What can hang from each mark:
baziv: fikov geke gupa
tizo: tufat
fikov: baziv fefep
fefep: fikov gupa tizo
gupa: baziv
tivat: tizo
tufat: fikov

Known rows, with every way that one mark hangs from another:
tufat{fikov{baziv{gupa} fefep}}: [-0.37 -0.34  0.14 -0.68 -3.19  1.89 -0.04  3.93  2.80 -0.72 -1.41 -0.11
 -1.24  0.31  1.96  0.76  1.61  1.50]
tufat{fikov{fefep{tizo}}}: [-2.66 -3.35 -1.74 -0.36  1.19  0.71 -0.97  0.99  3.82  1.07  0.82  2.21
  0.69  0.55 -0.15  1.36 -1.59 -1.23]
fikov{fefep{gupa{baziv{geke}} tizo}}: [-0.54 -1.90 -1.82 -2.35  2.40 -0.11  1.30  0.38  0.91 -1.21  5.20  1.84
  1.16  4.02 -2.84 -0.26 -1.12 -2.14]
baziv{fikov{fefep{tizo}} geke gupa}: [-5.52  1.32 -2.22 -1.96  0.90  0.63 -1.07 -1.00  2.24  1.05  3.53  1.78
 -2.33  1.94 -3.58 -0.23 -0.81  1.75]
tufat{fikov{fefep}}: [-0.28 -1.98 -0.64  0.07  0.92 -0.45 -0.31  2.66  3.70  1.10 -0.30  0.76
  0.52  1.09  0.95  1.59 -0.19 -0.22]
tufat{fikov}: [-2.14 -1.57 -0.84  1.34  1.96  0.69 -0.86  0.00  2.23  1.63 -0.99  0.16
  0.22  0.98  1.79  3.72  1.41  0.26]
fikov{baziv{geke} fefep}: [-0.12 -1.46  0.64 -0.74  1.73 -0.71  3.78  1.90  2.07 -0.55 -1.33  2.22
 -1.44  2.25  0.11 -0.47 -0.56  1.72]
tizo{tufat}: [-0.55  0.07 -0.96  0.05  0.58  0.10 -1.67 -2.28  0.49 -0.47  1.24 -1.89
 -0.32  0.70  1.73  1.21  0.46 -0.81]
tizo{tufat{fikov{fefep{gupa{baziv}}}}}: [ 2.66 -1.07  0.03 -0.29 -1.60  0.59 -2.75  3.18 -0.37 -0.67  4.15 -2.13
 -0.41  3.33 -0.36  0.91  1.82 -3.57]
baziv{fikov}: [-1.99 -0.58 -1.72 -0.83  3.34 -1.00 -0.56 -1.93 -0.73  2.52  0.05 -1.01
 -1.81  2.39 -0.77  2.46  0.76  1.36]
tizo{tufat{fikov}}: [-1.89 -0.82 -0.15  2.75 -0.20  1.48 -3.26 -0.61  1.36  1.15  0.43 -1.54
 -1.38  0.27  1.47  2.81  1.49 -0.79]
baziv{gupa}: [-1.71  1.17 -2.31 -1.81 -0.14  0.60 -1.09 -0.88  2.28 -1.07  1.31 -1.72
  1.00  0.76  1.91  1.30  0.78  0.78]
fikov{baziv fefep}: [ 1.82 -1.69 -0.42 -2.06  0.73 -0.85  3.01  2.06  1.46 -1.08 -1.57  0.59
 -0.26  1.69  1.39 -0.51 -0.30  0.51]
fikov{baziv{gupa} fefep}: [ 0.80  0.38 -0.70 -3.26 -2.22  0.53  1.37  2.32  2.05 -1.90 -0.39 -0.81
 -0.36  1.08  2.10 -1.06  0.54  1.36]
tivat{tizo{tufat}}: [-1.88 -0.39 -1.21  4.42  0.35 -0.47 -0.49 -3.10  0.36 -0.13  1.93 -1.71
  1.22  1.54  1.33  0.46  0.75 -1.91]
fefep{fikov{baziv{geke}} gupa}: [ 0.76  2.38 -0.37 -0.46  1.34  0.72  3.48 -2.02 -2.29  2.21 -0.87  1.11
 -0.31  2.38 -5.32  1.66  2.73  0.94]
fikov{baziv{geke} fefep{gupa tizo}}: [-0.63 -0.63 -1.30 -2.39  1.89  1.18  4.09 -0.84  1.70 -1.18  1.15  3.34
 -0.63  2.39 -3.14 -0.17  0.35 -1.01]
tizo{tufat{fikov{fefep}}}: [ 0.00 -0.78  0.36  0.94 -0.95  0.32 -2.70  2.17  2.76  0.29  0.72 -0.82
 -0.98  0.56  1.20  0.73  0.30 -1.53]
fefep{fikov gupa tizo{tufat}}: [-0.39  2.76 -3.02 -1.66 -0.75  1.82 -1.65 -5.59 -1.83  1.17  3.32 -1.37
  1.74  0.50 -5.36  1.22  0.84 -3.05]
tivat{tizo{tufat{fikov}}}: [-3.38 -1.02 -0.21  6.43 -0.19  1.28 -2.17 -1.36  0.98  1.75  1.43 -1.52
  0.23  1.11  1.60  1.98  1.75 -1.47]
fefep{fikov gupa{baziv}}: [ 2.64  0.60 -1.72 -2.07  0.56 -0.81  0.27 -0.84 -3.59  1.71  2.56 -2.52
  2.11  3.78 -3.36  1.97  1.84 -1.38]
tufat{fikov{baziv{geke gupa}}}: [-4.06 -0.07  0.42  2.44 -0.89  2.91 -0.11  1.06  1.69  0.83 -1.66  0.63
 -2.99  0.68  0.66  2.15  3.13  3.57]
fikov{fefep}: [ 1.19 -0.76 -1.64 -2.44  1.98 -1.64  1.02  1.28  2.99 -0.68  0.52  0.21
  1.47  1.55  1.50  0.20 -1.12 -0.68]

Rows:
[-3.88 -1.32 -2.31 -0.95  3.77  0.59 -0.42 -2.99 -2.92  1.90  4.55  0.60
 -2.07  4.84 -5.04  2.31  1.47 -0.56] | fefep{gupa{baziv{fikov geke}} tizo}
[-1.39  0.73 -0.01 -1.45 -1.16  0.68  2.11  2.24  2.82 -1.78 -0.07  1.23
 -1.63  1.58  0.36 -1.19  0.65  2.21] | fikov{baziv{geke gupa} fefep}
[-0.78  0.49  0.23  0.88  1.18 -0.18  2.70 -1.45 -1.95  2.21 -2.15  0.78
 -1.28  1.72 -3.42  1.17  1.09  3.10] | fefep{fikov{baziv{geke}}}
[-2.90 -0.94  1.75  4.35  0.00  2.41 -0.83  0.26  0.29  0.95 -1.70  0.28
 -4.41  0.84  0.22  2.10  2.17  1.87] | tizo{tufat{fikov{baziv{geke}}}}
[-1.32  1.84 -1.97 -3.36 -0.43 -0.94 -1.42  1.34  1.50  1.14  1.47 -1.24
 -1.69  1.87 -0.39  0.18  0.34  1.22] | baziv{fikov{fefep} gupa}
[ 1.25  1.20 -0.95 -0.44  1.85 -0.64  0.44 -1.04 -3.36  2.30  3.02 -0.90
  1.16  4.48 -4.91  2.02  1.94 -0.17] | fefep{fikov gupa{baziv{geke}}}
[-2.84  1.12 -0.24  0.15 -0.24  1.56  1.45 -0.65  1.23 -1.20 -0.74  0.26
 -2.16  1.14  1.18  0.85  2.09  3.42] | fikov{baziv{geke gupa}}
[-1.56 -0.14 -2.15 -0.63  2.12  0.53  0.05 -3.18 -3.18  1.82  4.54  0.37
  1.58  3.48 -6.21  1.83  0.62 -0.95] | fefep{fikov gupa{baziv{geke}} tizo}
[-3.56  0.45  0.61  5.75 -4.69  3.40 -1.71  0.07  0.09  0.39  0.44 -2.27
 -1.63  0.13  1.76  1.19  3.73 -0.03] | tivat{tizo{tufat{fikov{baziv{gupa}}}}}
[-2.03  0.33  0.69  1.87 -4.04  3.49 -2.60  0.73  0.38 -0.49 -0.49 -2.59
 -2.96 -0.22  2.10  1.87  3.29  1.19] | tizo{tufat{fikov{baziv{gupa}}}}
[-0.50 -1.94 -0.83 -1.36 -1.26  0.92  0.25 -0.74  1.07 -2.22  1.12  0.19
 -1.47  0.25  0.32 -1.37 -1.54 -1.55] | fikov{baziv fefep{tizo{tufat}}}
[-0.18  1.53 -1.71 -1.60 -1.95  2.27  0.32 -4.60 -3.20  0.73  0.84 -1.09
 -0.31  0.55 -5.32  0.95  1.81 -1.99] | fefep{fikov{baziv} gupa tizo{tufat}}
[ 0.63 -2.89  0.50  0.23 -0.08  0.55  1.43  3.76  1.92  0.40 -2.59  1.34
 -1.19  1.11  1.37  1.26  0.74  0.55] | tufat{fikov{baziv fefep}}
[-1.92  2.61 -0.16 -0.16 -1.51  1.12  0.93 -0.95 -0.83  1.52 -0.81 -0.62
 -1.24  0.87 -3.19  0.58  2.08  3.83] | fefep{fikov{baziv{geke gupa}}}
[ 2.49 -1.99 -0.47 -1.29  0.46 -0.03 -0.64  4.15  0.58  0.17  2.63 -0.79
  1.00  3.88 -0.12  1.76  1.59 -2.38] | tufat{fikov{fefep{gupa{baziv}}}}
[-2.22  0.78 -2.32 -0.09 -0.69  0.82 -2.62 -4.91 -1.24  1.66  2.07 -1.43
  0.51 -0.36 -3.21  1.09 -0.95 -1.34] | fefep{fikov tizo{tufat}}
[-3.09 -2.14 -0.40  1.02  4.01 -1.14 -1.34 -0.20 -2.40  2.22  2.28 -0.93
 -3.32  4.98 -1.61  1.94  0.87  2.21] | gupa{baziv{fikov geke}}
[-0.95 -0.38 -1.16 -0.52  3.64 -0.58 -0.11 -0.82 -3.46  1.79  3.33 -0.41
 -2.48  5.79 -3.82  2.47  2.77  0.35] | fefep{gupa{baziv{fikov geke}}}
[ 0.86 -1.21 -1.86 -3.01 -0.97  0.38 -1.69 -0.26 -0.45 -2.20  6.59 -1.50
  0.70  2.81 -1.18 -0.85 -0.52 -4.82] | fikov{fefep{gupa{baziv} tizo{tufat}}}
[-0.53 -2.39  1.23  5.41 -2.58  0.94  0.32  2.59  0.81  0.77 -0.48 -0.47
 -0.92  0.84  1.02 -0.08  1.18 -1.48] | tivat{tizo{tufat{fikov{baziv fefep}}}}
[-3.85 -3.32 -0.92 -0.76  3.18 -1.20 -0.84  0.60 -1.07  1.26  4.17  0.66
 -2.86  4.46 -3.40  0.02 -2.21  0.46] | gupa{baziv{fikov{fefep{tizo}} geke}}
[-4.77 -1.44  1.70  8.52 -0.49  2.02  0.46 -0.42 -0.10  1.92 -0.66  0.74
 -2.49  1.37  0.06  1.22  2.85  0.48] | tivat{tizo{tufat{fikov{baziv{geke}}}}}
[-1.98  1.18 -1.81 -0.96  1.37  1.68  3.18 -3.98 -2.05  1.85  0.19  2.37
 -0.26  1.45 -7.00  1.31  1.41  0.43] | fefep{fikov{baziv{geke}} gupa tizo}
